Each row was made from one small tree. The marks that hang from a mark follow it in brackets, in alphabetical order. Every link used is in the known rows. Write each row's tree.
Known rows
J[D V[N Q]]: [ 18  -8 -31  13  11  -6   2  18 -26  40  67  -5  31 -15 -16   2   0  24
  14  25  48 -71  10  58   3]
B[C D[J[V]] F[Q]]: [ 61 -21  23  -2  45 -43 -27  27  -6  67  26  37  -1  40 -13  18 -47 -10
   8   8  17  60  24 -28  -1]
D[B[F] J[V[N Q[C]]]]: [ 61 -17 -14   8  -1  -2 -29  44 -25  34  -8  27   2  62 -13  19 -46 -19
  13  16  35 -48  20  46  22]
B[D[J] F[Q[C]]]: [ 54 -29  28   0  26 -32 -24   7   8  48  11  29  -6  71  -9  12 -48 -13
   7  11  31  56  24 -27   1]
F[B J[V] Q[C]]: [ 70  -3 -19  35  23  13  -8 -46  10 -36  17  71  17  60 -18  -8 -51  35
   2  40 -26  29   2 -58  -2]
C[B J[D V[N Q]]]: [  0 -33   6  49  17   0 -16  -9 -24  24  43  16  52 -53  10   3  29  22
   8  36  32 -75  19  66   5]
D[B[C F[Q]] J[V]]: [ 81  -8  -3   7  20 -12 -30  44  -9  21 -21  51  -2  59   0  26 -53 -26
  10  18  -5  16   7 -10  11]
C[J[D V[N]]]: [ 15 -19  -5  24  18 -12  -1   7 -16  19  33   5  40 -38  17   5   3  12
   2  32  22 -36  18  35   2]
M[U[N]]: [ 19 -12   9  -5  -1 -15   8   5  -4   3 -20 -35   7   9   2  -8 -18  43
 -25  10 -17 -15   8  23   2]
U[N]: [ -6 -13   7  -4  -3   1  -3   6 -13 -13   1  22   1  13 -40  -5  -5  28
 -10 -11 -11 -22   6  29  -7]
B[C D[J[V[N]]] F[Q]]: [ 63 -28  22  -3  41 -45 -27  26  -9  65  33  33   4  40 -28  17 -42  -3
   8   2  27  38  26 -14   3]
D[J]: [ 16   1   0   2  -1   4  -6  18  -1 -14 -21  15  -3  32 -11  12 -20  -7
   5  -6   0  -6   1   4   4]
F[J]: [ 19   6  -4   5   0   5  -2 -19   8 -15   3  26   1  32 -16  -1 -13   7
 -14  -2  -7   8  -7  -9  -9]
C[J[D[B[F]]]]: [ 24 -17   2  17  13  -4 -16   5   5  23   3  19  22  -2  49  14  -4 -23
  -1  23  21   4  13  17   0]
J[D V[Q[F]]]: [ 25   5 -28  19  22 -10   8  17 -12  36  49  -4  24 -15  11   1 -19  13
  20  50  36 -25   8  29  -2]
J[V[N[U] Q[C F]]]: [ 27 -12  -1  13   6  -5   2   3 -28  18  31  -2  23 -15 -13 -11 -15  25
  27  41  44 -39  22  50  23]
B[D]: [  0  -8  21  -4  12 -17  -9   5  -2  30  27   0  -3  -1   2   6  -4  -6
 -18  -2  18  27   6  -1  -6]
C[B[F] J[V]]: [  2 -32  15  37  27 -15 -23  -2 -13  41  -2  21  32 -38  19   5  10   3
  20  34   4 -10  16  22   2]
N[U]: [  3   3  11  -5   2   9  -1  -6  -3  -3  -5  12   9 -13   8  -1  11   4
  21   4  19  19 -12  23   6]
V[N Q[C]]: [  5 -25   3   6 -15   7  -7 -14 -21  11  35  -7  10  15 -23 -10   0  16
   1  -1  42 -67  35  46  19]
B[D[J]]: [ 13  -7  21  -2  10 -14 -14  20  -3  20  10  11  -5  25  -6  15 -20 -12
 -15  -7  18  22   7   3  -3]
V[J Q]: [-23   9  -5   9  -3  35  -9 -26 -23   0  47  17  27  28 -17  -7  28   0
 -11 -17  20 -56  15  47  13]
B[C[J] D F]: [ 13 -32  38  -2  38 -42 -29   6  -4  79  24  14   4 -10  27  12 -16 -24
  -4   0  25  67  41 -12  -2]
B[C F]: [ 20 -12   4 -14  21 -29 -16  11   0  53   1   4  -8  10  -1   5 -19 -12
  21  -1  12  48  23 -17   1]
D[B[C F[J[V] Q]]]: [ 75  -7  -4   6  18  -9 -26   8   3  20  -1  53  -1  52   2  13 -37 -16
  -6  16  -7  30   1 -21   1]

Which tree is each row?
[ 58  10 -30  20  30 -16   1 -15  13 -10  21  27  19   7 -22  -3 -44  27
  19  43  10  32   6 -21  -1] | Q[F[B[C] J[D V[N]]]]
[  8 -11   1   8  -5  21  -8 -30 -34  13  76  10  46  25 -31 -10  23  20
  17  11  81 -53  33  85  25] | V[J[D] N[U] Q[C]]
[ 49 -26  -7  27  21 -10 -14   9  -8  23  26  29  39  -6  25  12  -8  -1
   3  34  24 -32  12  29   5] | C[J[D[B[F[Q]]] V[N]]]
[ 20  -5  14   3  19 -19 -12  33 -14  31  18  13  -1  16  -8  16 -28  -6
 -10   8  15  15   8   6  -2] | B[D[J[V]]]
[ 46 -19  19  26  10 -18  -3  -6  11  -3 -10  -1  14   0  47  -1 -43 -14
   5  70  23  42  39 -12  12] | Q[C[J[D[B]]] F]
[  3 -18  30  19  10 -12 -23   6  -4  15   3  16   4   1 -15  13   2   1
  -5   6  15   9   2  14  -2] | C[B[D[J]]]
[ 59  -3 -14  25  16 -13   0 -26   9 -22   1  21   9  30 -22 -13 -62  28
  18  57   7  34  23 -32  10] | Q[C F[B J[V[N]]]]
[  1 -50  31  25   2  -8 -27 -23 -22  43  41   4  25  -3  -9  -5  11  11
   1   8  56 -56  48  56  18] | V[N Q[C[B[D F] J]]]
[ 11 -11   9  19  36  -9 -21  -8  -6  20  26  34  15 -24  21   7 -17   3
  -4  13  -7  43  24 -25   1] | F[B[C[J[V]] D]]
[ 18 -25  18  19   8 -13  -5 -10  -4  13  10   0  15  -4  35  -1 -23  -4
   3  43  18  25  41  -6   5] | Q[C[J[D]]]
[ -7  -2 -19   9  -4  23  -6 -23 -27   9  81   6  44  23 -42  -6  35  16
  -4 -14  60 -90  20  79  14] | V[J[D] N Q]
[ 16 -38  17  16  -2  -8 -25 -24 -16  40  45  10  13  28 -38  -6  -2  19
   0   5  58 -45  34  47  11] | V[N Q[C[B[D F[J]]]]]
[ 20 -30  39  40  11 -18  -8 -26   7 -11 -22   0  16 -24  26  -9 -21   3
  13  64   9  32  40 -10  13] | Q[C[B J] F]
[  9   2  -5  -1   2  11  -1 -19 -20  -2  54  10  45   6 -39  -3  33  18
  16   0  58 -26   3  66  15] | V[J[D] N[U]]
[ 38  -8   0  12   4   0  -4  20 -23   1   3  13  15  20 -22   3 -33  13
  27  26  34 -39  19  45  23] | D[J[V[N[U] Q[C F]]]]
[ 29 -21   1   7  40 -37 -16  18 -10  71  21  13  19 -18  29  10 -22 -11
  24  30  20  40  35  -4  -1] | B[C[J[D V]] F]
[ 76 -24  -1  38  17 -13  -7 -28  -1  -7  45  44  32  37 -38  -3 -29  43
   2  56  16  -5   8  -8  -5] | F[J[D V[N]] Q[C[B]]]
[ 41  -6 -15   6   3   6 -14 -12  -9   4  50  24  37  48 -39   5  13   2
  -3  -1  45 -36   6  41  12] | V[J[D[B[F[Q]]]] N]
[ 34 -18  15  -7  38 -39 -31  39 -20  90  31  18  -5  28  -7  19 -41 -18
  10   2  35  39  34   5   2] | B[C D[J[V[Q]]] F]
[  1 -26  24  11  20 -27 -27  -1   1  58  14   6   3  -5 -10   8   6  -3
  10   9  30  31   5   9  -6] | C[B[D F]]
[ 37  -6 -16  20   8   3  -8  13 -16  -8   4  19  13  30 -26   3 -42  15
  22  24  20 -43  22  22  20] | D[J[V[N Q[C F[B]]]]]
[ 11   1 -10   8  -9  37 -15 -19 -30   2  67  25  48  24 -25   0  39   6
   4  -7  72 -78   5 103  23] | V[J[D[B]] N[U] Q]
[ 16   2 -12  12   6  10  -7  28 -21   7   4  20   8  25  -9  10 -22   0
   9   6   6 -45   6  29   8] | D[J[V[Q]]]
[ 13 -29  16  22  -5   1  -4 -25 -10  -3  22  -6  24  -5   0 -14  -7  13
   3  21  42 -59  46  42  24] | V[N Q[C[J] F]]
[ 40   4 -28  17  22   2 -12 -19  -5 -12  24  48  15  17 -37  -1 -30  31
   4   8 -12   7   4 -19   0] | F[B[C] J[V[N]]]
